What can hang from each mark
Q_969: Q_400
Q_770: Q_421 Q_896
Q_195: Q_896 Q_938
Q_651: Q_464
Q_400: Q_530 Q_969
Q_896: Q_195 Q_651 Q_770
Q_547: Q_938 Q_969
Q_421: Q_770
Q_938: Q_195 Q_547

Every row comes from one small tree of marks. Brackets hold a mark, then the marks that hang from it, in the order of their numbers. Every link used is in the known rows. Which tree was each row made from?
Known rows
[Q_651 Q_464]: +1.03	+2.51	+0.00	+0.04	+0.49	-0.10	-0.17	-2.36	+0.52	-1.27	+0.42	-1.49	-2.69	-0.93	-0.77	-3.42	-1.04	+1.30	-1.47	+1.28	-1.12	+0.84
[Q_547 Q_938 Q_969]: +0.65	-1.54	+0.95	+1.08	-1.28	+0.00	-3.36	-3.20	-1.79	+1.06	-2.24	+0.96	+0.20	+0.90	+2.36	-2.13	-0.49	+1.99	-3.38	+4.70	+3.16	-0.67
[Q_969 [Q_400 Q_530]]: +1.13	+1.43	+2.32	+1.56	-1.27	-0.29	+2.38	+1.12	+1.66	+0.70	+0.06	-0.14	-0.89	+1.73	-0.89	-2.92	-2.07	+3.79	-7.07	+0.43	-0.19	-0.76
[Q_195 [Q_896 [Q_651 Q_464] Q_770]]: +1.48	+4.70	+1.58	+1.82	-0.61	+4.43	-0.15	-5.01	+1.63	-1.80	+0.10	-2.62	-1.24	-2.72	-0.67	-3.78	-2.12	+0.31	-3.97	+4.09	-0.35	+3.84
[Q_547 [Q_938 [Q_195 Q_896]] [Q_969 Q_400]]: +3.22	-2.98	+3.22	+0.77	-3.06	+2.51	-4.23	-0.82	+1.60	+1.65	-3.53	-4.84	+0.49	+0.75	+1.75	-3.79	+0.21	+5.12	-5.02	+5.59	+5.02	+1.27
[Q_896 Q_195]: +0.36	-0.11	+2.71	-0.87	+0.09	+1.15	+0.22	-0.53	+1.37	-0.14	+0.22	+1.05	-3.28	+0.13	-0.23	-2.12	+1.65	+0.85	-2.65	+2.60	-1.66	+0.18
[Q_938 [Q_195 Q_896] [Q_547 [Q_969 Q_400]]]: +4.30	-4.76	+1.80	+1.22	-0.39	+4.90	-2.70	+1.52	+1.16	+0.02	-3.63	-5.78	-0.35	+0.63	-0.17	-2.55	-1.51	+5.90	-4.36	+2.85	+1.99	+2.27
[Q_938 [Q_195 [Q_896 Q_651]] [Q_547 [Q_969 Q_400]]]: +4.45	-3.20	+1.50	+3.46	-1.14	+7.17	-3.71	+1.42	+2.92	-0.08	-2.89	-4.87	-0.42	+0.82	-0.68	-1.68	-4.37	+5.06	-5.38	+4.10	+2.65	+1.64
[Q_896 Q_195 [Q_651 Q_464] [Q_770 Q_421]]: +2.80	+5.72	-0.77	+1.37	-1.35	+2.00	+0.24	-4.06	+3.80	-1.51	-0.91	+3.57	-4.37	-0.74	-1.77	-3.03	-1.30	+2.08	-5.13	+4.85	+0.15	+2.92
[Q_400 Q_969]: -1.91	-1.74	+1.32	+0.58	-0.70	+0.40	+0.79	-3.01	-1.27	-1.23	-0.79	-1.69	-0.50	-1.01	+0.61	-1.83	+0.12	+1.78	-4.38	-1.17	-1.45	-0.76
[Q_969 Q_400]: +1.41	-1.24	+1.32	+2.60	-1.49	-1.42	+1.24	+0.47	+1.73	+0.08	-0.59	-0.75	-1.41	+1.60	+0.30	-2.17	-0.11	+2.72	-3.17	+1.27	-0.57	-0.08
[Q_195 [Q_896 Q_651] Q_938]: +0.33	+0.83	+5.03	+2.51	+0.52	+4.38	-1.71	-2.15	+2.93	-0.87	+0.88	-1.49	-0.64	-2.39	+0.73	-2.72	-2.11	-0.41	-3.90	+5.92	+2.12	+0.48
[Q_770 Q_421 [Q_896 [Q_195 Q_938] [Q_651 Q_464]]]: +1.96	+4.59	-1.75	+2.25	-1.21	+1.27	-1.93	-2.35	+7.38	-1.47	-1.63	+3.03	-4.66	-1.90	-3.17	-3.28	-1.71	-0.19	-4.73	+6.62	+2.64	+1.60
[Q_938 Q_195 Q_547]: +3.52	-2.16	+0.80	+3.88	+2.49	+3.48	+0.11	+3.50	-0.79	-1.03	-1.44	-0.77	-3.08	-0.08	+0.39	-1.77	-0.27	+2.07	-2.40	+2.28	+0.83	+0.15
[Q_421 [Q_770 [Q_896 Q_195 Q_651]]]: +0.35	+2.11	+0.33	+1.87	-1.25	+3.68	-2.16	+0.45	+4.15	-1.96	-0.62	+1.89	-1.09	-1.20	-1.89	-1.47	+0.32	-2.08	-4.89	+3.33	+1.12	+2.88
[Q_547 Q_938 [Q_969 Q_400]]: +1.67	-2.21	+0.32	+2.42	-3.26	-1.15	-2.86	-1.68	+0.48	+1.99	-2.53	+0.31	+0.88	+2.42	+2.14	-2.37	-0.61	+4.44	-4.79	+4.16	+3.52	-0.18
[Q_547 [Q_969 Q_400]]: +1.31	-2.56	+0.46	+1.07	-2.62	-0.69	-1.28	-1.87	+1.21	+0.86	-1.94	-1.19	+0.19	+2.27	+0.19	-1.67	-1.46	+4.34	-3.63	+1.77	+0.52	+0.22
[Q_547 [Q_938 [Q_195 [Q_896 Q_770]]] Q_969]: +2.69	-1.20	+3.49	+1.19	-1.62	+3.88	-2.93	-3.47	-1.40	+0.96	-3.54	-2.55	+0.56	-1.29	+2.74	-3.69	+1.70	+2.42	-5.34	+7.07	+4.89	+2.95
[Q_195 [Q_896 [Q_651 Q_464]] [Q_938 [Q_547 Q_969]]]: +2.17	+0.93	+0.76	+1.65	+1.12	+7.45	-5.68	-3.09	+1.82	-1.47	-0.77	-2.46	+0.57	-2.25	-0.31	-2.85	-5.40	+3.43	-4.48	+5.89	+2.85	+3.07
[Q_195 [Q_896 Q_770] [Q_938 Q_547]]: +2.35	-1.13	+3.26	+3.88	+2.74	+4.30	+0.71	-0.79	-1.06	-1.22	-0.92	+0.31	+0.41	-2.83	+2.14	-2.91	+1.36	+1.40	-4.71	+5.47	+1.41	+4.08
[Q_896 Q_195 [Q_651 Q_464] Q_770]: +1.58	+5.44	+0.25	+2.34	-1.39	+3.82	-0.43	-3.40	+2.83	-0.89	+1.07	+2.10	-3.01	-0.82	-0.86	-2.68	-1.33	+1.07	-4.92	+4.03	-0.88	+3.27
[Q_195 [Q_896 [Q_651 Q_464] [Q_770 Q_421]]]: +2.70	+5.04	+0.67	+0.63	-0.65	+2.67	+0.51	-5.77	+2.55	-2.58	-1.96	-0.94	-2.53	-2.56	-1.52	-4.18	-2.15	+1.29	-4.19	+4.71	+0.89	+3.43

Write each row's tree
+0.30	+0.52	+0.75	-0.56	-0.67	+1.53	-1.13	+0.62	+2.37	-1.77	-1.40	+0.97	-0.97	-1.30	-1.45	-2.16	+3.30	-1.36	-3.92	+2.21	+0.21	+3.54
[Q_421 [Q_770 [Q_896 Q_195]]]
+2.18	-2.13	+3.87	-0.85	-1.00	+3.75	-4.47	-2.15	-0.46	+0.85	-3.32	-4.15	+0.02	-0.86	+1.86	-3.79	+0.65	+2.46	-3.71	+6.13	+4.57	+0.74
[Q_547 [Q_938 [Q_195 Q_896]] Q_969]
+0.80	+4.23	-0.75	+3.42	-1.08	+3.09	-2.53	-1.63	+6.35	-0.90	+0.64	+1.72	-3.27	-2.03	-2.27	-2.99	-1.80	-1.32	-4.45	+5.75	+1.83	+2.02
[Q_770 [Q_896 [Q_195 Q_938] [Q_651 Q_464]]]
+3.60	+4.68	+2.14	+3.94	-1.20	+5.84	-2.48	-2.82	+1.78	-0.54	-0.80	-2.44	-1.67	-2.73	+1.26	-4.64	-1.11	+1.27	-5.35	+7.13	+4.41	+3.57
[Q_547 [Q_938 [Q_195 [Q_896 [Q_651 Q_464] Q_770]]]]
+3.21	-4.01	+2.43	-0.41	+1.67	+6.00	-3.06	+0.22	-0.84	-0.76	-3.43	-5.01	-0.81	-0.85	+0.00	-2.35	-1.09	+3.25	-3.06	+3.46	+1.58	+1.76
[Q_938 [Q_195 Q_896] [Q_547 Q_969]]
+2.26	+2.79	+1.02	+2.51	-1.27	+1.67	+1.48	-2.70	+3.04	-0.97	-1.56	+5.00	-3.86	+0.02	-0.64	-1.64	-0.14	+1.09	-5.34	+5.47	+0.30	+1.33
[Q_896 Q_195 Q_651 [Q_770 Q_421]]
+2.00	+0.48	+2.93	-0.75	+0.18	+0.04	+2.59	-4.31	+0.23	-1.67	-3.19	-0.80	-1.83	-1.97	+0.09	-3.47	+2.02	+1.00	-3.44	+4.04	+0.19	+2.42
[Q_195 [Q_896 [Q_770 Q_421]]]
+2.15	+2.14	+2.68	+1.56	-0.63	+2.21	+1.59	-4.35	+1.86	-1.90	-2.46	+0.04	-2.00	-1.80	-0.36	-2.88	-1.00	+0.12	-4.44	+5.12	+0.92	+1.75
[Q_195 [Q_896 Q_651 [Q_770 Q_421]]]
+0.85	+3.87	-2.54	+3.52	-1.06	+1.32	-0.69	-2.55	+3.59	-1.64	-0.58	-1.01	-3.24	-1.43	-2.83	-2.47	-3.31	-2.51	-2.36	+2.47	+0.16	+0.71
[Q_770 [Q_896 [Q_651 Q_464]]]
+0.95	+1.73	+3.58	+2.85	-0.52	+3.99	+1.05	-3.67	+0.95	-1.25	-0.26	-1.37	-0.77	-1.93	+0.42	-2.37	-0.98	-0.95	-4.18	+4.45	-0.03	+2.29
[Q_195 [Q_896 Q_651 Q_770]]
+1.46	+1.67	+0.06	+3.32	-1.04	+0.82	-0.83	-0.96	+6.61	-0.93	-2.07	+4.28	-4.04	-1.01	-1.94	-2.00	-0.68	-1.41	-4.92	+7.13	+2.93	+0.03
[Q_770 Q_421 [Q_896 [Q_195 Q_938] Q_651]]
+0.45	+1.73	-0.52	+3.67	-0.89	+2.26	-1.49	-0.15	+2.46	-2.39	-1.04	+0.58	+0.10	-1.48	-1.23	-1.35	-0.98	-2.66	-3.93	+2.49	+1.86	+2.10
[Q_421 [Q_770 [Q_896 Q_651]]]
+2.76	-3.96	-1.13	+3.05	-0.62	+1.19	-1.40	+0.62	-0.03	+0.38	-2.58	-0.54	+0.18	+2.41	+0.31	-0.97	-2.34	+5.34	-3.89	+1.56	+0.29	+0.87
[Q_938 [Q_547 [Q_969 Q_400]]]
+0.84	+5.21	-0.37	+2.47	-0.94	+4.50	-4.48	-0.69	+5.75	-2.10	+0.68	+2.29	-0.74	-2.89	-1.83	-3.13	-0.80	-0.50	-5.75	+5.16	+3.44	+4.97
[Q_421 [Q_770 [Q_896 [Q_195 Q_938] [Q_651 Q_464]]]]
+2.08	+4.53	-2.65	+0.59	-1.66	+0.81	-0.78	-2.62	+6.46	-1.91	-2.31	+1.53	-5.45	-1.07	-4.39	-2.99	-1.97	-0.80	-3.51	+4.05	+0.32	+1.18
[Q_770 Q_421 [Q_896 Q_195 [Q_651 Q_464]]]
+3.54	-2.64	+3.21	+1.12	+2.72	+5.42	-0.39	+2.38	-0.28	-1.51	-1.91	-4.59	-2.52	-1.73	+0.02	-2.92	+0.30	+1.70	-2.41	+2.87	+0.51	+1.41
[Q_938 [Q_195 Q_896] Q_547]
+0.78	+1.06	+3.45	+2.79	+0.04	+1.47	+0.54	-1.46	+1.38	+0.14	+0.65	+4.02	-1.45	-0.94	+1.79	-2.49	+2.95	+1.36	-5.18	+5.90	+0.98	+2.75
[Q_896 [Q_195 Q_938] Q_770]
+3.64	+1.59	+3.20	+2.71	-0.59	+3.97	+0.78	-2.31	+2.77	-1.64	-2.89	-1.39	-3.29	-1.93	-0.45	-3.18	-0.79	+0.99	-4.77	+6.02	+2.70	+2.02
[Q_938 [Q_195 [Q_896 Q_651 [Q_770 Q_421]]]]
+4.06	+4.61	+1.19	+1.65	-0.61	+4.27	-0.40	-3.80	+3.47	-2.35	-2.41	-2.59	-3.65	-2.77	-1.56	-4.47	-1.84	+2.09	-4.62	+5.35	+2.32	+3.58
[Q_938 [Q_195 [Q_896 [Q_651 Q_464] [Q_770 Q_421]]]]
+2.92	-1.43	-1.08	+2.74	+1.63	+0.55	+0.12	+1.62	+3.75	-1.45	-3.52	+4.41	-3.72	-1.06	-1.58	-2.33	+1.67	+0.31	-4.24	+5.64	+2.05	+1.28
[Q_770 Q_421 [Q_896 [Q_195 [Q_938 Q_547]]]]
+2.15	+1.21	+1.36	+0.13	-0.72	-0.51	+2.38	-2.59	+1.31	-0.82	-2.26	+4.16	-3.65	-0.10	-0.19	-2.57	+2.80	+1.89	-4.49	+4.21	-0.39	+2.00
[Q_896 Q_195 [Q_770 Q_421]]
+2.47	+3.34	+2.66	+0.70	-0.03	+5.90	-2.48	-1.65	+3.42	-1.73	+0.06	-5.72	-3.33	-2.50	-1.49	-4.03	-2.95	+1.06	-2.79	+3.71	+1.25	+1.56
[Q_938 [Q_195 [Q_896 [Q_651 Q_464]]]]
+4.96	-2.72	+0.94	+0.54	+0.97	+4.49	-0.83	-2.01	-1.00	-1.33	-5.80	-1.88	-1.33	-1.20	+0.02	-2.86	+0.12	+4.44	-4.59	+5.04	+2.76	+3.62
[Q_938 [Q_195 [Q_896 [Q_770 Q_421]]] [Q_547 Q_969]]
+3.04	+4.17	+2.23	+2.72	-0.64	+6.11	-0.91	-2.88	+2.43	-1.64	-0.29	-4.01	-2.59	-2.86	-0.77	-4.07	-1.74	+1.06	-4.24	+4.69	+1.43	+3.98
[Q_938 [Q_195 [Q_896 [Q_651 Q_464] Q_770]]]
+0.92	+5.14	-1.41	+0.80	-1.38	+4.09	-3.30	-1.01	+4.76	-2.46	-0.06	+0.66	-1.73	-1.97	-2.97	-2.76	-1.06	-0.90	-4.69	+2.85	+0.93	+4.38
[Q_421 [Q_770 [Q_896 Q_195 [Q_651 Q_464]]]]
+2.49	-1.32	-0.08	+1.79	-0.68	+2.56	-0.37	+1.50	-0.21	+0.89	-2.17	-0.01	+0.88	+2.62	-1.01	-1.73	-4.34	+6.50	-7.99	+0.79	+0.65	+0.13
[Q_938 [Q_547 [Q_969 [Q_400 Q_530]]]]
+3.54	-0.01	+3.45	+0.27	+0.29	+1.76	+1.77	-2.20	+0.99	-1.52	-3.64	-2.20	-2.91	-2.14	+0.11	-3.87	+2.33	+1.84	-3.71	+4.70	+1.73	+2.65
[Q_938 [Q_195 [Q_896 [Q_770 Q_421]]]]
